Known rows, with every way that one mark hangs from another
vira{ritev{sadu tete}}: [ -6  42   2  13   0  29   8 -40  11 -18   1  26 -32  -7 -28  13   4  15
 -35   3  24]
dezos{tete{ritev rosum{zuta}}}: [  8 -12 -19 -17  15 -10   9   7 -35   6  31 -22  64  -1  13 -31 -21  12
   6 -17   1]
zuta{rosum{tete}}: [  4  29 -13  31   4  30  16   7  -1  -1   2  -8  65  -5   7 -20  33   2
  27 -38   0]
tete{dezos ritev{gosuset rurut vira} rosum{zuta}}: [ -8 -51   7 -47  -3 -31 -17  24 -20  11   9  -8  20   3 -20 -15 -34 -14
  27  14 -18]
rurut{ritev{gosuset sadu tete{dezos rosum} vira zuta}}: [-19  13  -5   8  -1 -22 -16  11  33   1 -33 -21 -43  21  28  16  17 -49
  -9  12 -20]
gosuset{ritev{rurut sadu vira zuta{rosum{tete{dezos}}}}}: [  6  17  15   4 -14  -1 -11   4  12  -3  16   8 -19   1   0  17  35  -9
 -12  -3  -1]
vira{ritev{rurut tete{dezos rosum}}}: [  0  -3  -8  12   6  22   3 -19 -21  -2  40  13  -2  -1 -28 -32  11  69
 -18  23   2]
vira{ritev{gosuset}}: [ -6  19   7  11   2  26  -5 -33  -5 -22  -5  33 -46  -7 -28  33 -51 -31
 -45  12  19]
rurut{ritev{gosuset sadu tete vira zuta{rosum}}}: [-21  20   0  11  -3  -4 -21   7  42  -2 -45 -17 -43   0  10  34  28 -78
  -8  10 -12]
zuta{rosum{tete{dezos ritev{gosuset rurut sadu}}}}: [ -4  -1  -4 -19   3  -4   5  26  -6  10  -6  -2  33  -1  12 -21  12  20
  70 -16 -10]
vira{ritev{rurut sadu tete}}: [ -7  16  11   0  -4  24  -3 -30  -4 -12  16  28 -58 -16 -41   6  13  40
 -35  25  20]
sadu{ritev{gosuset rurut tete{dezos rosum} zuta}}: [ -2 -19  -7  37  10 -37   1   9 -19  14   2  -3 -17   8  36  -8 -15  13
 -15  21 -28]
gosuset{ritev{sadu tete vira zuta{rosum}}}: [  8  30   7  29  -7  23   3 -16  47  -8  -2   2   2  -1  -2  31  33 -28
 -28 -17   9]
gosuset{ritev{rurut tete}}: [ 35 -42   8  31   0  39   1 -35 -24  -2  45  19 -34 -11 -27   0   8  62
 -75  10  19]
sadu{ritev}: [ 17   4   2  37 -11   6   3 -43 -45 -16  -8  22 -21 -12  -3  25 -21 -24
 -89 -13  13]
vira{ritev{rurut tete{rosum}}}: [  1  -6  -1  14   4  29  -1 -22 -17  -5  35  11 -13 -12 -40 -16  13  46
 -37  25   6]
rurut{ritev{sadu}}: [  7  13   7   1 -10  10 -17 -29 -18 -10 -14   4 -67  -1  -4  21  13 -25
 -74   0  19]
ritev{gosuset rurut sadu tete{dezos rosum} vira zuta}: [-39   9   7   2  -2 -23  -3  38  57   9 -19  -4 -27  17  23   5  12  -2
  50  22 -23]
zuta{rosum{tete{ritev}}}: [ 16   8 -12   5   2  20  13   6 -14   2   0 -13  73 -11  -3 -18  23  -3
  34 -29  -1]
tete{ritev}: [ 35 -16   0 -11  -5  18   2 -32 -33  -9   0   7  20 -16 -27   9 -29  -6
 -33  -3  26]
zuta{rosum{tete{ritev{sadu}}}}: [  7  21  -6  -6  -1  13  11  10  -2   2  -9 -10  54 -10   2 -11  28  -6
  43 -32   2]

Rows
[  9 -58   9 -34   1  -5  -9  13 -25  10   4  -3  -8  -9 -17  -2 -42   1
  -5  19  -1]  tete{ritev{gosuset rurut} rosum}
[-10  -2   0 -21  -7   0   0  25   0   1 -14   0  31  -6  -2  -9  16  -4
  65 -15 -10]  zuta{rosum{tete{dezos ritev{gosuset rurut sadu vira}}}}
[-13 -25  -9  12   2  -4 -17  -1  -1  -1  -9 -18 -24  11  -1  -2   7 -33
 -27   7 -21]  rurut{ritev{gosuset tete{dezos rosum{zuta}} vira}}
[-12 -14  10 -49  -8 -41 -14  31  11   9 -18  -7  -5  12  10   7 -27 -24
  44  20 -14]  tete{dezos ritev{gosuset rurut sadu vira zuta} rosum}
[-23 -31  17 -65  -8 -43 -17  28  -2  12  -5  -2  -7   6 -11  -5 -27 -17
  40  10 -14]  tete{dezos ritev{gosuset rurut sadu vira} rosum{zuta}}
[  4 -27   2 -29  12 -21  -3  14  -8  14  -1 -17  29   1  -4  -6 -47 -40
   7  -5  -7]  tete{ritev{gosuset} rosum{zuta}}
[ 13  33 -30  52  21   1  24   8  22  15  18 -27  77  27  42 -43  23  43
  32 -11 -12]  ritev{tete{dezos rosum} zuta}
[ -8  81 -10  18   7 -14  14  24  35   9 -13 -13  47  17  47 -13  38 -10
  61 -30  -5]  ritev{sadu zuta{rosum{tete{dezos}}}}
[ 16  10 -20   3   5  12  14   9 -18   5   5 -11  86   0   8 -33  23  19
  55 -31  -6]  zuta{rosum{tete{dezos ritev}}}
[  0 -19  -6 -35   3  -7   4  11 -33   3  22  -7  13  -7  10 -20 -12  40
   6  -2   9]  dezos{tete{ritev{rurut sadu} rosum}}
[ 27 -21  11 -19 -15   0 -19 -14 -26  -9   0  -2   6 -24 -40  22  -9 -38
 -27  29  12]  tete{ritev{rurut vira zuta}}
[  5  18 -17 -19  10 -18  11  13 -10   4   9 -22  45   6  37 -13 -15   3
  20 -12   4]  dezos{tete{ritev{sadu zuta} rosum}}
[ -2 -13  25 -42 -16 -21 -23   5   7  -7 -31  10 -48 -17 -21  48 -33 -63
  -2  31   8]  tete{ritev{gosuset rurut sadu vira zuta}}
[-44 -24  22  -7 -13   9  -4  19  45  -3 -24  11 -61  -7 -15  23   7  -4
   6  13  -5]  ritev{gosuset rurut sadu tete{rosum} vira}
[ 24  -1  -7  -9   8 -18   6   2 -37   6  18 -18  47 -10  -7 -24   8 -14
  12 -16  -4]  rosum{tete{ritev} zuta}
[ 32  -6 -17   0   2   0  15  -7 -42  -4  11  -3  48   4   9 -27   1  32
  23 -17   1]  rosum{tete{dezos ritev}}
[  6  -1   6  18 -11  27  10 -26  25 -12  13  13 -13  12  -5  14  18  20
 -43 -24  11]  gosuset{ritev{sadu tete{dezos rosum} vira}}
[  0 -21  16  -1 -10   7  -5  -9  10   1  33  10 -30   4 -19   0  27  38
 -39  -2   1]  gosuset{ritev{rurut sadu tete{dezos rosum{zuta}} vira}}
[ 17  -3 -13  50  -1   3  15 -39 -37  -8   1  14   5  -1  11  -4  -2  27
 -54 -13   2]  sadu{ritev{tete{dezos}}}
[-41  21   6   5  -2 -12  -6  37  63   8 -29   3 -10   5  16   8  24  -9
  72  16 -19]  ritev{gosuset rurut sadu tete{dezos} vira zuta{rosum}}
[ 22   0   9  26  -1  34  12 -39  12  -8  15  21 -37   1  -5  19   6  33
 -62 -17  27]  gosuset{ritev{sadu tete}}
[-49 -19  23 -14  -7  -7  -7  28  46   5 -14   4 -51  -6 -17  14  11 -16
  14  12 -13]  ritev{gosuset rurut sadu tete{rosum{zuta}} vira}
[ 12  37   1   8  -3 -11 -19 -17  -5  -3 -15 -10 -54   5  15  21  16 -45
 -59   9  11]  rurut{ritev{sadu zuta}}
[-11 -10 -18  37  18  15  23   9  23   8  -1  -2  25  23  29 -24 -19  42
  30 -13 -10]  ritev{gosuset tete{dezos rosum}}
[ 23   0  -8   4   8 -15   7  10 -16  -1  -9 -13  21  -2  18   3 -18 -30
  25  -1  -5]  rosum{tete{ritev{gosuset zuta}}}
[-24 -18  17   3   2  10   2   7  25   5 -13  24 -76  -6  -3  12  -6  38
   5  18  10]  ritev{gosuset rurut sadu tete}
[ -8 -11   3 -31  -3 -18 -10  11 -11 -10 -10   3 -20 -13   8  23 -35 -24
  11  18   8]  dezos{tete{ritev{gosuset rurut sadu vira zuta}}}
[-27  28  -2   3   9   6   9 -10  28  -6  -7  20 -31  16   2   3 -21  17
  10   3   2]  vira{ritev{gosuset sadu tete{dezos rosum}}}
[ 29   7 -19  -9  10 -22   7   7 -17  14  12 -24  80  21  24 -31 -17  11
  27  -5  -6]  tete{dezos ritev{zuta} rosum}
